Each row was made from one small tree. The marks that hang from a mark follow it in brackets, in the order of their numbers. Every link used is in the known rows. Write each row's tree.
Known rows:
k_105{k_527}: [ 26.8  -1.1  20.0  -5.2 -13.8  -3.3  12.7 -15.3   9.3  12.9  -0.9  14.2
   7.4  -6.0  10.8  -0.2   6.8 -10.3  -4.8  16.8   3.7]
k_203{k_105{k_279{k_853} k_527} k_372}: [ -5.7  25.7 -13.0 -11.5  -1.0  -9.4 -34.3 -11.4   7.2 -15.9 -18.6   9.2
  16.0 -37.0   5.6 -18.4  50.7 -17.2 -38.9  20.5  46.2]
k_279{k_527 k_853{k_105}}: [  6.3  32.7  -0.4 -11.5   4.4   7.5 -33.2   3.0 -18.6  -6.8  19.8   9.2
  10.5 -14.5 -12.8 -10.7  12.8  -8.2 -26.5  15.9   2.1]
k_279{k_853{k_105{k_372 k_527}}}: [  7.9   7.6  -0.9 -13.2  -5.2 -16.2 -26.3   0.2 -19.5  17.6  -7.4  28.9
  13.4 -22.2   1.8  -1.0   8.7  -9.0 -26.0  17.6  -0.3]
k_866{k_105{k_372 k_527} k_279}: [-11.3  13.7  10.0   3.7   1.1 -42.6  -8.7 -16.7  39.2  -7.8 -34.5  54.9
   3.8 -12.6  42.5   1.3   8.9 -15.1 -13.7  15.4   5.6]
k_527{k_203}: [ -3.9  23.6  11.5  -7.3   6.0  -6.3 -16.1   5.6   9.6   7.2   0.6  -6.3
   7.6  16.4 -10.4  -6.0  -3.4 -16.3   1.0  -2.0  10.6]
k_250{k_853{k_105{k_279}}}: [  9.4   2.4 -11.7  -8.3   3.0 -36.1   1.4 -21.9  -8.1   0.9 -24.7  -0.9
   6.0  -2.4   3.4  -0.8  -7.3   2.1 -18.8 -20.9  56.5]
k_105{k_372}: [-10.9  -2.3 -11.2  -4.6   3.2 -18.5 -18.5   8.8 -16.6   2.9 -16.0  21.4
  -2.8 -13.3   9.6  16.1  -3.7  -6.2   1.0  -3.7  -4.0]
k_203{k_105{k_279{k_527}}}: [ -3.1  34.7  -6.6  -2.4   3.6 -20.1 -19.1 -14.3   6.8 -31.5   7.4   8.7
  12.2 -23.4  11.2 -13.3  33.8 -35.8  -5.9  -7.1  49.1]
k_853{k_105}: [  9.0  -1.6  -5.8  -2.8   4.9  -8.2   5.0   8.2 -11.9  -1.6  23.2  -4.9
   9.7  -4.9 -10.1 -18.3   0.3  -1.9  -8.5  -5.0   7.6]
k_279{k_527{k_203} k_853{k_105}}: [  2.9  56.1  11.4 -19.1  11.2   0.2 -50.0   9.2  -9.2   0.8  22.7   3.1
  17.8   0.8 -22.9 -16.8  10.6 -24.4 -25.9  15.8  12.4]
k_203{k_279}: [ -8.0   4.4 -12.4   5.0  -4.1 -13.4   0.1 -20.0   9.8   3.9  -0.1  -3.8
 -16.0  -0.3   6.6 -12.7  -8.2   9.3   1.8  -6.9  26.6]
k_105{k_279 k_372 k_527}: [  3.2   5.2   2.3 -16.2 -10.2 -44.8 -13.5 -16.6  -0.6   9.3 -28.3  40.2
  -4.0 -16.9  29.2  10.7  -2.2 -26.1  -1.1  -2.9  34.1]
k_866{k_105{k_372} k_203 k_279{k_527 k_853}}: [-42.0  50.6  11.1   5.5  25.0 -20.5 -61.6  -1.4  18.2 -22.9 -41.1  39.9
   5.1 -15.5  22.1   1.9  17.0 -32.9 -27.2  26.2  -7.4]
k_250{k_853{k_105}}: [ 23.0  -6.6  -4.0  -2.6   2.3 -13.0  10.3 -11.8 -15.0   6.4 -13.3  -5.7
  16.0  -4.3  -5.5   4.4  -0.3  12.0 -20.2  -6.7  22.7]
k_866{k_105}: [  2.7   6.4   1.2  13.0  13.1 -10.3   0.3  -2.3  31.3 -15.3 -19.6  12.0
   3.3   2.8  -2.1   0.1   7.2 -10.8  -5.8   9.5  -4.1]
k_203{k_372}: [  1.3   2.8 -10.8 -12.3   5.2   2.8 -13.9  16.9 -15.2 -12.9  -2.1   4.7
  -0.4 -21.0  -2.8   3.3  14.1   5.1 -18.9  12.9   6.4]
k_250{k_853{k_105{k_279 k_372 k_527}}}: [ 25.7  -0.5  -2.5 -18.8  -9.1 -57.4  -4.9 -27.9 -14.5  15.1 -42.2  35.8
  10.8 -23.0  23.2  16.2  -3.2 -14.5 -22.3  -9.8  56.7]
k_866{k_203{k_105 k_372} k_527}: [-11.3  14.1  -1.8  25.3   1.6  19.0  -5.6  20.7  -3.8 -13.4   6.7 -18.0
  38.7 -29.9 -14.4 -26.3  30.0 -36.7  -2.8  23.3   5.3]
k_527{k_203{k_105 k_279 k_372}}: [-13.1  35.3 -22.1  -2.5  11.4 -17.5 -27.3   2.2  12.3 -17.0   7.9 -16.9
   9.4 -19.3 -10.6 -32.0  35.8 -14.5 -18.6   1.5  55.1]
k_279{k_853}: [-17.2  10.6  -4.4  -0.8   1.0  13.5 -25.3  -2.8   0.7   3.6 -12.6  -1.5
  -1.6   2.4  -9.3  -0.5   3.6   9.1 -13.1  10.4  -9.6]

Which tree is each row?
[  0.2  28.0 -13.7 -21.6   7.4 -48.1 -34.9   3.1 -28.0 -15.0   7.1  37.2
  -0.1 -29.0  14.3   1.3  -0.9 -33.5 -11.2 -12.4  44.2] : k_853{k_105{k_279{k_527} k_372}}
[ -8.9  61.2   7.3  -3.6  10.9   9.0 -52.8  -0.6   9.4 -13.7   6.7  -3.3
  27.6  -8.3 -16.3 -14.6  41.6 -32.7 -19.9  16.2  16.2] : k_279{k_527{k_203{k_105}} k_853}
[-16.7  40.9  -1.5 -15.0   0.5  -6.6 -46.1 -14.5   0.1 -10.9 -13.7  19.7
  -7.0  -8.0   6.2   0.9   6.1 -16.1 -16.8   5.9  28.8] : k_105{k_279{k_527 k_853}}
[-12.5  36.3   3.1 -13.2  -9.7 -28.2 -48.3 -22.5  12.2  30.2 -28.2  23.6
  -4.4  -2.6   8.9  -2.0  -2.4 -14.0 -13.8  13.9  28.5] : k_105{k_372 k_527{k_203{k_279{k_853}}}}
[ -7.4  52.7   1.2 -23.5  13.4 -18.6 -68.0  17.2 -26.5   1.7   6.6  24.4
  15.0 -13.0 -14.4  -1.2   5.5 -30.8 -24.6   9.7  10.8] : k_279{k_527{k_203} k_853{k_105{k_372}}}
[ -6.9  35.7  -5.6  -6.0  15.2 -49.4 -39.0  -7.8  14.5 -29.2 -36.9  55.3
  -6.3 -20.1  22.8  18.3   5.4 -43.0  -7.0   0.0  30.9] : k_866{k_105{k_279{k_527} k_372}}
[ 38.4  21.3  13.5 -10.0 -11.0 -36.2   6.5 -40.2  13.2  29.5 -14.1  -0.8
  14.5   3.3   1.8 -14.6  -4.0  -4.9 -22.8   1.4  62.7] : k_250{k_853{k_105{k_527{k_203{k_279}}}}}
[ 34.9  28.7   8.0 -33.0  -0.2 -43.0 -15.4 -14.1  -3.6   8.5 -26.7  12.4
  21.2 -15.2   1.4  -3.9  11.1 -20.4 -41.3   5.2  77.7] : k_250{k_853{k_105{k_279 k_527{k_203{k_372}}}}}
[-30.4  42.3 -21.2  -7.4   8.0 -25.8 -63.8  -7.5 -10.0 -25.3 -21.0  27.7
   9.2 -34.7  11.8   2.5  34.4 -33.2 -19.3  -1.3  37.0] : k_203{k_105{k_279{k_527 k_853} k_372}}
[-36.6  50.6 -22.6 -13.0  19.0 -11.9 -62.1   9.9   8.4 -21.6 -15.9 -11.6
  16.2 -14.9 -15.7 -25.1  41.1 -24.2 -31.9   5.1  54.2] : k_527{k_203{k_105{k_279{k_853}} k_372}}
[-12.2  46.6   7.4 -26.7   3.5 -11.5 -41.8   5.7   6.6   3.7  12.2  11.4
  18.0 -10.0   4.2 -35.9  20.6  -1.6 -50.1  28.3  27.8] : k_866{k_279{k_853{k_105{k_527{k_203{k_372}}}}}}
[-70.6  28.5  -8.0  32.7   0.5   2.2 -38.6   3.6  11.0  -1.2 -17.8   3.0
  31.2 -16.4  13.4 -27.0  14.2 -26.6  -0.8  12.9  -2.2] : k_866{k_203{k_105{k_372}} k_279{k_853} k_527}
[ -6.6  20.3  12.7   0.6   5.3  -6.4  -3.9  -0.2  12.6 -19.1   3.8  -2.0
  28.2 -36.4  22.2 -35.0  54.7 -26.0 -31.6  26.4  25.3] : k_866{k_203{k_105{k_527} k_372} k_279}
[ 25.1   6.9  -1.1  -5.2  -4.5  -0.5  -0.3   1.0   2.2 -16.1   4.2   6.2
  26.7 -41.0   4.6 -13.3  53.3 -15.3 -26.6  25.1  21.5] : k_203{k_105{k_527} k_372}
[-17.3  25.1  -9.6  -0.1  13.7 -26.3 -32.9  14.1   0.2  -6.5  -6.1   4.0
  22.7 -11.6  -4.6  -5.1  26.4 -35.4  -0.1  -8.5  18.9] : k_527{k_203{k_105{k_372}}}
[ 14.7  48.5  11.1 -26.4   9.6  -2.3 -42.2  19.9 -12.0 -15.3  10.2  15.1
  10.3 -18.3  -7.5   3.8  19.1 -26.2 -23.4  20.3  19.1] : k_279{k_527{k_203{k_372}}}
[ -2.9  46.7   1.6  -9.1  12.3 -24.7 -44.9  10.3  -6.0 -16.8   3.8  20.7
  26.4 -23.3   0.9   1.5  33.4 -49.3  -5.3   1.5  22.5] : k_279{k_527{k_203{k_105{k_372}}}}
[ 37.2   2.2   7.3 -13.7 -10.8 -39.0  13.6 -35.7   1.8  13.6 -25.9  13.9
  13.3  -8.5  14.6  -1.0  -0.2  -8.2 -23.6  -5.8  60.3] : k_250{k_853{k_105{k_279 k_527}}}
[ 38.6  -9.7   6.2 -13.6 -10.7 -35.8   4.0 -16.4 -21.7  20.2 -31.4  31.1
  19.8 -24.0  13.3  20.3   2.6  -4.1 -24.0   3.5  22.9] : k_250{k_853{k_105{k_372 k_527}}}
[-14.0  31.6 -18.3  -7.6   7.1 -39.9 -37.3  -5.6  -9.1 -28.9  -8.0  30.9
   8.7 -37.4  20.0   2.5  31.0 -41.6  -4.6 -11.8  46.4] : k_203{k_105{k_279{k_527} k_372}}
[-28.7  16.6 -13.1  23.5   0.0 -38.6 -17.5  -5.8  30.8  -6.8 -43.4  43.1
   5.7  -3.7  16.9   5.4 -22.8 -35.0  16.9  -1.1  22.2] : k_866{k_105{k_279 k_372} k_527}
[ -1.8  -0.9 -22.8 -13.3   6.3 -54.8 -16.9 -13.5 -23.5   2.9 -40.3  19.8
   4.1 -16.7  13.4  15.4 -10.9  -4.6 -16.8 -25.3  54.2] : k_250{k_853{k_105{k_279 k_372}}}
[  9.7  51.6   0.1 -15.2  14.5  -3.1 -40.9  18.2  -5.8 -32.2  19.0   3.3
  29.7 -31.0 -11.3 -12.0  50.6 -36.8 -26.5  18.2  30.3] : k_279{k_527{k_203{k_105 k_372}}}
[-30.5  36.3 -23.1 -10.7  10.9 -33.0 -56.3  -0.1  -9.2  15.1  -4.3   4.2
  -3.6  -0.9 -13.1 -19.9  -9.7  -7.0 -18.1  -6.6  34.8] : k_527{k_203{k_279{k_853{k_105{k_372}}}}}
[  0.5  61.7  15.3  -7.9  19.9 -38.8 -36.4 -11.1  39.4 -25.0 -19.0  27.3
   4.3   8.5   2.6  -3.9   5.9 -52.2  -7.8   3.1  44.4] : k_866{k_105{k_279{k_527{k_203}}}}
[-19.5  14.5  13.3   6.5   1.1 -27.8  -8.8  -8.2  12.3  -6.0 -10.9  13.9
  24.9 -28.7  34.1 -21.4  38.0 -36.6 -10.9  10.2  16.3] : k_866{k_203{k_105{k_372 k_527}} k_279}
[-18.9  46.2  -3.2   9.5   9.2 -24.8 -28.1   7.6  41.4 -14.1 -26.0  19.3
  15.9   2.9  -5.7 -14.4  -9.1 -40.9  -2.9  13.7  39.2] : k_866{k_105{k_279} k_527{k_203{k_372}}}
